Each row was made from one walk, in order. Every step used is in the known rows, and no mark comes twice. Write each row's walk.
Known rows
q, n, a, j: [-28 -23 -11   5  -4   7  36  -8  -5   5   7  19  12  -4  -4]
a, m, e: [ 20 -35  12 -36 -13  16 -40  31   5  -1 -15 -18  -3   2   2]
e, n, a, j, q: [ 15  -3 -40  -9 -21 -12 -22   1  -6  -1  15  13  -8  -2 -29]
m, e: [ 18 -11  25  -5   7  25 -67  18  10  -5  -6   5   5  -4   0]
a, j, q: [ 29 -13 -17  22 -26  11 -16  12 -11   3  -2 -46  27   0 -34]
n, q: [ 17 -16 -17   5  10 -11  40   8  -7   9 -17  12 -18  -5 -12]
n, q, m, e: [ 45 -20 -20  -1  15  28  30  40   1   8 -16  22 -10 -21 -21]
j, q, n, a, m, e: [ 26 -45  -1  -9 -39  18 -41  22  -8  10  -9   5  11 -15 -19]
j, e, n, a, m: [ 22   3 -18 -33 -22 -22  13   6  -1  -5  -6  33 -25  -9   0]
j, e: [ 27  12  12  16  -8   0   6   4   0  -5 -13   2   8 -11  -1]
n, q, m, e, y: [ 44 -14 -21   6  18  13  25  49   3   6   1  18 -13 -17 -17]
n, q, m: [ 32 -11 -39   3  10   6  82  25  -7  12 -12  19 -13 -17 -22]
a, j, e, n: [ 20  20 -17  12  -8   1   4  12  -6 -12  -2   4   2   0 -21]
e, n, a, m: [ -5 -11 -34 -53 -16 -25   6   2  -1   0   8  34 -35   3   0]
m, e, n, q, j: [  8 -18 -24   2  19  21 -21  30  -2  -1  -4  47 -38 -15 -34]
a, j: [ -1  -8  -9   7  -2   8  11   5  -2  -1   1 -28  16   7 -12]

Write each row's walk
[ 12 -20 -24  36   8   2  82  12 -10   8 -19  14 -20 -27 -31] -> n, q, j, e
[ 46 -29 -20  -2 -19  29 -19  23   5   6   5 -17  25 -20 -28] -> n, a, j, q, m, e
[ 12 -45   8 -50 -12   1 -28  12  11   4  -6  -1  -8  -4  13] -> n, a, m, e
[ 53  -1 -37   9 -20  39 -40  44  -5  -3   7  -9  16 -12 -52] -> a, j, q, m, e, n
[ 27   1 -59 -12 -20   2  13  15  -5   2  19  20  -5 -12 -37] -> e, n, a, j, q, m
[ 24  20  11  23  -4 -17  -2  17   2  -9   8  -4   4  -6   5] -> j, e, y
[ 30  -5  -9 -11  15  11 -50  31   0  -4 -11  46 -33  -5 -19] -> m, e, n, q
[ 26  11 -59  -8  10  -1  58  28 -10   4  -1  55 -37 -12 -30] -> e, n, q, m
[-11   0 -30  11  -1  -3  37  -2  -1  -4  11  45 -27 -26 -22] -> q, j, e, n, a
[ 39  18 -21   9   1 -15  22  16 -10  -4 -18  46 -30 -12 -20] -> j, e, n, q
[ 33   8 -28  15  -1  -6  31  18 -11  -5 -14  13 -11  -4 -30] -> a, j, e, n, q
[ 12  -5  -2   8  -4 -21  19   2   6  -4  13 -13  11  -5   5] -> n, a, j, e, y
[-11 -44   7 -29 -13  16  -4  13   1   6  -6  28  -3  -8   7] -> q, n, a, m, e
[ 13 -38 -19  -5 -45   0  10   8 -15  14  -5   1   7 -12 -19] -> j, q, n, a, m
[-10 -31 -34  23  13   2  77   8 -10  13  -9  12 -26 -18 -29] -> n, q, j
[ 51  22 -41   8   1  -1  57  29  -9  -2 -13  52 -27 -22 -28] -> j, e, n, q, m
[-12  -7 -53   9  13  -5  51  13 -13   4   2  49 -47 -12 -37] -> e, n, q, j
[ -9 -15  -2  17 -10   6  42  -5  -5   1  -2  21  17 -12  -4] -> q, n, a, j, e
[ 18 -17  -7 -45 -13  12 -54  35   2  -6  -6  13 -22   5  -7] -> a, m, e, n
